Known rows, with every way that one mark hangs from another:
Q714{Q34 Q812}: [-21   4  23   6  11  -3  -7  11 -11  -3  10  -6   6   1   8  -5   6   9
 -14  -3  23  -5  15   7   1  -3  23 -31   7   4   0  -4  19   9  16   0
  -6  21 -24 -13 -37]
Q280{Q634{Q145{Q826}}}: [-17   0   2  27   0   8   4   8 -25  -2  23 -14  -1   7  -1  -5  -8   4
 -11 -17  24  -8  -6  14  -7   6   3 -14 -14  12  -9 -17  30   8 -24  -4
  -8  36  -8 -24 -15]
Q526{Q145{Q779{Q280{Q634}}}}: [-32 -17   9   5  12   4   3  12 -24   3  10  -3 -11  -1  -2   0 -14 -46
 -14 -14  15   6   3  32 -13   5  11 -28  11  -2   9 -11  22  12  -5  -6
  -5  25  -7 -26 -19]
Q526{Q145{Q779 Q826{Q187{Q396}}}}: [-29  -7  10   3  -4  16   0  19 -28  -9  26 -10  18  -8  17 -13   8 -30
  -9 -18  13  11  24  24   9  13   6 -29 -17   6  -4 -24  28   5 -13 -15
   4  40   1 -20   5]
Q779{Q280{Q360 Q526{Q145{Q826}} Q634 Q812}}: [-33  -5  -4  33  -2  -2   3   8 -25  -7  11 -26 -13  -7 -18   5 -38 -30
 -10 -17  21 -19 -21  11 -40   3  10 -22  -6 -17  25  -6  13  13 -11   1
 -10  23   4  -3 -26]
Q526{Q145}: [-29  -9   9   6   4  -5 -13   5 -29  -4  18  -4  -6  13   4   0   4 -30
 -13 -10  12   3  30  21   0  10   8 -27  19  -7  -9 -14  39   5 -22  -5
 -16  25  -9 -22 -27]
Q187{Q360 Q396{Q714} Q526}: [ -9   0  16 -12   3  40  -9  -4 -24   8  14  -1  19  10  14  -1  25 -31
  -4 -15  25  -4  23   9  -3  -3  15 -21   2 -27  -7  -8  32  -7 -15 -14
 -21  -1 -10   1 -26]
Q779{Q280{Q526{Q145} Q812}}: [-43  -8  13  13   1  -4 -14   9 -23  -5  11 -13 -14   1  -9   2 -15 -34
 -16  -8  22  -5  16  15 -21   5  13 -35  16 -27   1 -14  22  12  -2   2
 -15  31  -6  -8 -25]
Q396{Q187{Q779}}: [-16  -3  -2  -6   5 -10 -14   4 -33  -1  13 -11  -9   7   6  -5  23 -24
  13 -13  12  11  24  14  -4   0  17 -22  26 -14 -14 -14  36   4 -19   3
  -6  13 -10  -9 -12]
Q826{Q187{Q360 Q634 Q779}}: [-16 -13   9 -22   8  35 -22  -4 -18  -7   5 -15  10   6  16   6  36 -17
  40 -24  14   7  20  48  12   5  14 -23  38 -25 -14   0  24   2 -13   4
  -9  39   7   2  -1]
Q779{Q280{Q360{Q187} Q812}}: [-37   0   0  19   5   2 -10   5 -25   1   6 -17  -8  -9 -25   4 -17  -9
 -11  -8  19  -6  -5  16 -14   6  16 -34   1 -14  14   4  21   8  -7   6
  -7  24 -15  -6 -27]
Q396{Q714}: [-22  -3   5  14   7  -7  -9  -2 -32   4  10  -4  -5  14   5   2  14 -14
  -5 -14  13  -5  20  15  -1   7  11 -18  13 -12 -17  -7  48   4 -12  -5
 -12  10 -18  -9 -35]
Q826{Q187{Q526 Q779} Q280}: [-29  -6  12 -20   5  24  -8   6 -26  -1  15 -10   7 -27   8  -2  42 -10
  20 -20  30  18  30  40  11  -1  19 -23  34  -8   7  -2  36  -2 -15   5
 -16  35  -8 -15   5]
Q280{Q360{Q187} Q526 Q812}: [-33  11   1  28   3  -8 -12   3 -32  -3   8 -28  -4  -4 -21   5 -14  14
  -8  -6  13 -13 -12  -1 -20  -1  20 -28   5 -13   9  -5  33   9 -19   7
 -13  23  -9   2 -24]
Q280{Q634}: [-20  -3   6  16  16   6  -1   0 -29   6  14  -9  -5  11  -5   3   1  -6
 -11 -19  15  -5   4  22 -10  -2  18 -17  17  -7  -7  -5  37   9 -21  -5
 -12  24 -11 -14 -18]
Q526{Q145{Q826}}: [-31  -7   1  15  -8  -4  -7   6 -27 -13  27 -10   0  11  12  -3   3 -26
  -9 -14  13   1  28  17   2  13  -1 -28  -4   1  -7 -17  39   3 -24  -8
 -10  30  -5 -20 -29]
Q360{Q187{Q526}}: [-28   6  -2  -1   0  13  -8  -6 -28  -2  21  -6  12   2  -2  -3  18  -2
 -12  -9  20   6  26  11   4   6  15 -33   7   1   2 -12  42  -1 -23   3
 -18  26 -14 -17 -23]
Q396{Q187{Q526 Q779 Q826{Q280}} Q714{Q812}}: [ -9  -6  13 -28  11   7  -6   9 -25  -2  14  -1   8 -17  11  -7  54 -33
  27 -10  29   7  30   7  -9  -8  16 -24  37 -15   7  -8  32 -10  -9  -5
 -18 -12 -13  -2 -37]
Q145{Q526 Q779{Q280} Q826{Q187{Q360 Q634}}}: [-36 -19   8  -5  -6  25  -2   4 -14  -4  12  -9  13   7  28  -5  16 -19
  32 -24  18   1  19  34  12  16  11 -29 -14   0   0   6  18  -6   7  -4
  11  47   7  -2  -1]
Q826{Q187{Q779} Q280{Q812}}: [-33  -8  17  -1  10  11  -9  13 -26  -2   7 -19  -7 -29   3   2  29  -3
  16 -22  26  15  17  37   1  -3  22 -25  33 -20  -3  -1  31   2 -13   5
  -9  38  -9 -11   5]
Q187{Q360 Q396{Q714} Q634{Q280{Q526}}}: [-22   2  26  -6  17  36 -14 -12 -22  -3  -2 -11   6  24  12  -3  24 -23
  14 -12  22 -16   3   9 -12 -15   9 -22  25 -10 -20   0  22   7  -3 -12
 -11   3   0  13 -29]
Q280{Q360{Q187} Q526 Q634}: [-25  11  -5  26  12  -4  -7  -1 -34   3   9 -21  -4   7 -27   3 -12  13
  -4 -11   9 -17 -21  13 -23  -6  13 -16  14   1  18  -1  35  17 -25   5
 -16  18  -5  -8 -23]
Q634{Q280}: [-33  -2  14  13   8   6  -1  -6 -31  -1   9  -4  -6   8   6  -5  12  -7
 -11  -6  18  -2  17  10   1 -13  16 -28  16  18 -18  -2  35   7 -11  -7
  -3  22 -18  -9 -22]
Q280{Q360 Q526 Q634 Q812}: [-19   7   3  34  13  -2   1   3 -35   7   3 -28 -10  -5 -20  10 -27   4
  -9 -14  15 -21 -28   6 -35  -8  29 -14   7 -23  10  -2  28  11 -24   2
 -12  16  -4   6 -19]
Q396{Q714{Q34 Q812}}: [-18   2  18  11  10  -9  -7   7 -15  -1   3  -2   2   5   9  -3  13  -1
 -11  -6  24  -9  12   5  -4   1  15 -22   8  -2  -4  -6  24   7  22  -3
  -7   6 -28 -10 -47]
Q779{Q280}: [-35  -7  11   5   9   6 -10   7 -20   3  13  -4  -4   6  -4  -2   0 -20
  -9 -12  18  -2  21  27   1   6  14 -30  13  -8  -3   1  27   9   1  -2
  -7  29 -17 -12 -23]
Q34{Q280{Q634}}: [-21  -2   6   2  20 -22  -4   0 -23   7  10  -4 -10   3  -3   1   2  -8
  -7 -16  12  -2   4  17  -9  -9  25 -20  15 -11 -11  -6  40   6 -21   0
  -9  34  -7 -13  -3]
Q714{Q34 Q396{Q187{Q360 Q526 Q634}} Q812}: [ -7  -2  14 -27  11  32 -17   4  -6  -8   7  -2  15  12  21 -11  23  -8
  11   0  35   5  19   9  -1  -3  32 -23  10 -11 -10 -14  10  -2  27   1
 -14  -7 -11  -4 -42]
Q34{Q280{Q360 Q526{Q145{Q826}} Q634 Q812}}: [-28   2  -4  26  -1 -38   0   6 -28  -8  11 -26 -17 -10  -9   4 -29 -17
  -4 -14  12 -13 -23  -4 -36  -7  20 -22  -8 -19  10 -13  30   7 -31   2
  -9  31   8  -1 -11]
Q280{Q360 Q526 Q812}: [-28   7   6  28   6  -7  -8   4 -33   0   5 -27  -7  -4 -12   8 -20   5
  -8  -7  14 -16 -12   1 -22  -5  29 -24   5 -22   3  -3  31   7 -20   3
  -9  20  -8   9 -25]
Q526{Q145{Q779{Q280{Q360}} Q826}}: [-37 -13  -2  17  -8  -6   3  14 -23  -9  13 -16  -4  -7   5  -2 -25 -42
  -3  -8  10   0   0  23  -5  13   8 -34 -17   7  18  -5  21   6  -5  -4
   5  24  -5 -15 -32]
Q396{Q187 Q714{Q34{Q280{Q634}} Q812}}: [ -6   4   6   1  23 -46  -7   5 -15   5   2   2 -12  12   6  -8  15 -14
  -4  -8  19  -5  -1  -4 -21 -10  26  -8  14  -7  -5 -15  27   6  15   3
  -6  -6 -23 -15 -24]
Q396{Q187{Q360 Q826} Q714{Q34 Q812}}: [ -1  -4  14  -9   8  11 -13  14 -10  -4  11   2  14  21  20  -4  29 -17
  10  -1  19  -7  28  -4  -5  -8  18 -19  12  -8 -11 -13  19  -4  12 -12
  -5 -23 -26  -2 -54]

Rows:
[-18   7   0  20  11  13  -4   5 -33   0  11 -25   4  -9 -28   6 -17  11
  -3  -8  16 -18 -20  -3 -31 -11  21 -26   6 -11  14  -6  28  11 -35  -5
 -12  17  -4   6 -25] -> Q280{Q360{Q187{Q826}} Q526 Q634 Q812}
[-24  -4   6  28   8 -13   8  12 -36   0   4 -26 -12 -11  -8  10 -32 -21
 -15 -10  10 -10 -32   6 -34  -4  28 -21   4 -17  17 -15  25  11 -25  -2
  -8  15   0  -4 -21] -> Q280{Q360 Q526{Q145{Q779}} Q634 Q812}
[-25   3   8  33  10   7   1  12 -27   8   2 -24 -15  -8 -30   3 -40  -2
 -18  -9  31 -23 -38  12 -37  -4  22 -14  -1 -15  12  -7  10  16  -6  10
 -12  26  -8  -6 -18] -> Q779{Q280{Q360 Q526 Q634{Q145} Q812}}
[-26  -8  20  -6  13  33  -3 -11 -27  -9   6 -12   3  -3   7   2  13 -12
   4  -8  26  -2  12   5  -7  -9  23 -40  15   1 -26  -3  24   0 -23 -13
  -1  25  -5   9 -28] -> Q187{Q634{Q280{Q812}} Q826}
[-29   1  11  28   8   3   5  -5 -35  -1  -1 -17 -14  -8  -4   3 -11  -4
 -12  -5  19  -9 -11  -1 -17 -13  27 -26   4   5  -7   2  24   3 -15  -3
  -1  13 -16   5 -26] -> Q634{Q280{Q360 Q812}}
[-41  -4   0  29 -10  -9  -5  12 -26 -11  12 -26 -10  -7 -10   3 -32 -30
  -7 -10  19 -15  -4   8 -28   8   9 -31 -11 -16  16  -8  19   8  -5   1
  -7  27  -1   1 -31] -> Q779{Q280{Q360 Q526{Q145{Q826}} Q812}}
[-36  -3  13   4   5 -39 -16   6 -24  -6  12 -13 -18  -2  -1   1  -5 -21
 -12  -6  12  -1  12  -2 -16  -7  22 -32  14 -29 -12 -20  37   5 -20   5
 -15  39   0  -7 -11] -> Q34{Q280{Q526{Q145} Q812}}
[-21  10  18   3  16 -13 -14  -4 -19 -11  -7  -8  -9  24  14  -9  24  -8
  11   1  24 -12   3  -7 -20 -10  19 -17  29  10 -13 -13  18  12  29   4
  -3 -12 -19   0 -47] -> Q396{Q187{Q634{Q280{Q526}}} Q714{Q34 Q812}}
[-10   6  26   4  18 -24  -1  15  -7   2   6  -3  -7  -5  -1 -10  -6  14
 -20  -2  31  -6 -15   3  -9 -15  25 -22  -1   9  -5 -13  12  11  11   7
  -7  34 -18 -25 -16] -> Q714{Q34{Q280{Q634{Q145}}} Q812}
[-12   0  -4 -17   1   1  -9  -3 -34   2  16  -8   0  -2  10  -5  29 -30
  11 -13  20  16  29  10  -5   1  23 -23  20 -14  -4 -19  37  -3 -24   3
 -13  11  -9  -6  -9] -> Q396{Q187{Q526 Q779}}
[-15  -4  -5  -1  15  -6 -20  -8 -32  -2   7  -5  -9  33  10   2  26 -28
  15 -17  11   0  21  21  -5  18  12 -12  28 -21 -24 -16  47   2 -13   0
 -11  -3  -9  -8 -32] -> Q396{Q187{Q634} Q714}
[ -8  -8   8 -18  11  10 -11  15 -25  -3  11  -1   3 -10   1 -17  24 -18
  15  -3  22   5  26   0  -5 -10  21 -28  22  -9 -18 -13  21   3   4  -8
  -7   5  -6   5 -28] -> Q714{Q396{Q187{Q779 Q826}} Q812}
[-33   7  21  21   2   2  -4   4 -31  -3   9 -11 -10  11  -1 -10   1  11
 -15   2  27 -11   1  -2  -6 -16  12 -21  13  24 -18 -15  28  13  -9   3
  -7  29 -15 -12 -21] -> Q634{Q145 Q280{Q526}}
[-20  -4  10   7   1  36  -6  12 -21  -4  26 -14  21  13   4  -6   9 -24
   2 -24  14  -9  12  26 -15  -1  -1 -14   4 -10   6 -20  21  10 -18 -14
 -14  32  11 -11   4] -> Q280{Q526{Q145{Q826{Q187{Q360 Q396}}}} Q634}
[-34  -5  14  16   0 -14  -4  15 -31  -6  13 -19  -8  -6   6   4 -11 -21
 -16  -6  10   1   5   3 -14   0  22 -36   5 -17  -4 -24  31   7 -17  -2
  -6  27  -4  -8 -19] -> Q280{Q526{Q145{Q779}} Q812}
[-36 -17   6 -11  -4  17   0   9 -26   0  16   1   7 -12   8  -6   7 -44
 -10 -11  20  16  33  38   7  16  19 -32   8  -3  13 -21  24   1   0   1
  -8  37  -9 -22  -4] -> Q826{Q187{Q526{Q145{Q779{Q280}}}}}
[-18   8  13  11  11  21   2  11 -30  12   8  -3  -7  -1 -32 -13 -20 -11
 -19 -10  37 -13 -21   9 -21   2   1 -18 -21  11  22   2  13  10 -13   2
 -10  22  -5 -20  -6] -> Q779{Q280{Q360{Q187{Q396}} Q634{Q145{Q526}}}}
[-34 -16   3  20  -2   1  11  15 -23  -6  16 -16  -8 -14   1   1 -23 -43
 -15 -19  20   3  -6  16 -22   9  11 -34 -15  -9   8 -16  15   7  -7  -9
   1  32  -4 -18 -15] -> Q526{Q145{Q779{Q280{Q634 Q812}} Q826}}
[-34  -1  -1  35   0  -3  13  11 -25   2   6 -33  -5 -20 -11   3 -39  -9
  -3 -16  17 -16 -38   5 -33  -2  26 -26 -21  -8  23  -1  13  12  -2  -3
   8  26  -4   5 -16] -> Q145{Q779{Q280{Q360 Q526 Q634 Q812}} Q826}
[-38  -8   7  18   1  -4  -4  17 -24 -13  20 -18  -6  -4   6   0  -4 -18
   6 -11  16   0   8  26  -1   7   3 -23   6   5  16   2  38   3 -25  -3
 -11  17  -6 -21 -38] -> Q526{Q145{Q826{Q280{Q360}}}}
[-32  -4   5  18  -8 -13   8   9 -31   1  18 -10   1  -1  23  -8   4  -2
   0 -15  14   2  15  -4   6   6  14 -33 -31  16  -4  -4  41  -7 -16  -9
   9  34  -7  -9 -12] -> Q145{Q526 Q779 Q826}
[-37  -5  -2   6   0  -1 -13   1 -30 -24  10 -13 -15  21  12 -17   8 -27
  14  -3  24   1  16   1 -12  -2   4 -20  13  17 -25 -26  32  12   2  -4
  -6  10   5  -9 -31] -> Q714{Q396{Q187{Q634{Q280{Q526{Q145{Q826}}}}}}}
[ -5   4  29 -29  15  15 -20   9  -2  -5   0  -2   2  12  19  -6  14 -14
   9  -7  37  -2   0   9   3  -6  15 -22  -5 -18 -26 -13  15   4   2  -2
  -8  14  -9 -14 -19] -> Q187{Q360 Q396{Q714{Q34{Q280}}} Q634{Q145}}
[  0  -2  11 -18   7  -6 -11  12 -18  -5   6  -1   4  -3  13  -8  32 -26
  16  -4  23   3  23  -7  -9  -8  18 -23  19  -6  -6 -15  18   3  11  -6
  -4 -12 -22  -3 -39] -> Q396{Q187{Q779 Q826} Q714{Q34 Q812}}
[-25  -2  11  21 -14 -10  10  17 -30  -1  21 -10  -3   0  21 -12  -4   5
  -6  -9  24   0   5  -7   8   7   9 -27 -41  25 -11 -15  35  -6 -17  -5
   9  41  -8 -19 -11] -> Q634{Q145{Q526 Q779 Q826}}
[-12  -7   9 -20  -4  27  -8  -3 -21   1  13 -10  11  -6  17   3  27 -23
  16 -14  21   6  23  17   2  -7  22 -31  17 -21  -2  -3  26  -7 -24   0
 -17  21  -5   0 -16] -> Q187{Q360 Q526 Q779}
[-21   9   8   3  13  11 -14   1 -29   3  13  -2   8  10  -8  -7  20 -16
 -13 -14  17  -1  18  11  -2   6   1 -26   5 -11 -10 -10  41   8 -13 -10
 -13  11 -15 -13 -24] -> Q360{Q187{Q396{Q714}}}
[ -9  -9  16 -18   6  30 -19   3 -15  -9   7 -15  -2  10  13   4  18 -15
  27 -14  24   1   3  29   7   3   8 -29  20 -19 -19  -6  17   2 -19   7
 -11  33   4  -7 -17] -> Q187{Q360 Q634{Q145} Q779}
[-37  -1  19  18   2  -1  -2  22 -21   2   8 -19  -7 -12  -5  -4 -23  -4
 -19  -3  27  -6 -12   6 -12  -1  23 -35  -8  -9  -5 -19  15  12   7   6
   2  39 -14 -10 -14] -> Q634{Q145{Q779{Q280{Q526 Q812}}}}
[-42  -2   9  29 -11  -7   0   1 -30 -17  16 -20  -8  -2   6  -6  -3 -18
 -11  -7  22  -6   7 -11 -18 -10   7 -35  -1   8 -10 -18  27   6 -15  -6
  -5  30  -5  -5 -26] -> Q634{Q280{Q526{Q145{Q826}} Q812}}
[-11   3  11  -7  12  24  -6  10 -24   7   4  -4  -8  -8 -26 -12   9 -33
  -5 -18  40   0 -12  21 -18  -1  -9 -21   8 -10   4 -11  12  17  -4   1
 -14  19  -8 -22  -7] -> Q360{Q187{Q396{Q714} Q779{Q280{Q634{Q145}}}}}
[-32   1  15  33  -5  -4   7  20 -31  -3  15 -22 -13 -14   3  -2 -10  16
   0 -11  36  -7 -12  -2 -11   3  13 -20 -31   7   4   4  31  -8 -23   2
  -4  26  -8 -13 -20] -> Q634{Q145{Q526 Q826{Q280{Q360 Q812}}}}
[-33  -4  14  -5   9  25  -7   5 -26   2  20  -4  13 -12   8  -2  34   2
   3 -17  27  11  34  39  13   4  23 -18  23  -2   5  -4  43  -1 -15   1
 -18  32 -14 -21  -6] -> Q826{Q187{Q526} Q280}
[-21   9  -4  19   7  -5  -5   2 -35   0  -1 -33  -9 -21 -28   8 -11   3
   6 -16  19  -8 -32   2 -34 -12  19 -24  15 -19  18  -3  23  14 -26  10
 -12  23   0   5 -11] -> Q280{Q360{Q187{Q779}} Q526 Q634 Q812}
[-16  -6  17  25   5  -5  15  14 -36  11   9 -11 -16  -9   3  -2 -16   4
 -21 -14  29  -3 -20  -5 -17  -3  24 -21 -24  -1  -8 -16  27  -2 -24  -3
   0  31  -8 -16  -1] -> Q280{Q634{Q145{Q526 Q779}} Q812}
[-19  -6  14 -13 -13  36   4  12 -17  -7  29  -9  27  -4  29  -8   8 -44
  -6 -12  20   9  23   7   3   3  11 -40 -24  -5   3 -21  22  -9 -24 -20
  -6  21   1 -11 -17] -> Q187{Q360 Q396 Q526{Q145{Q779 Q826}}}
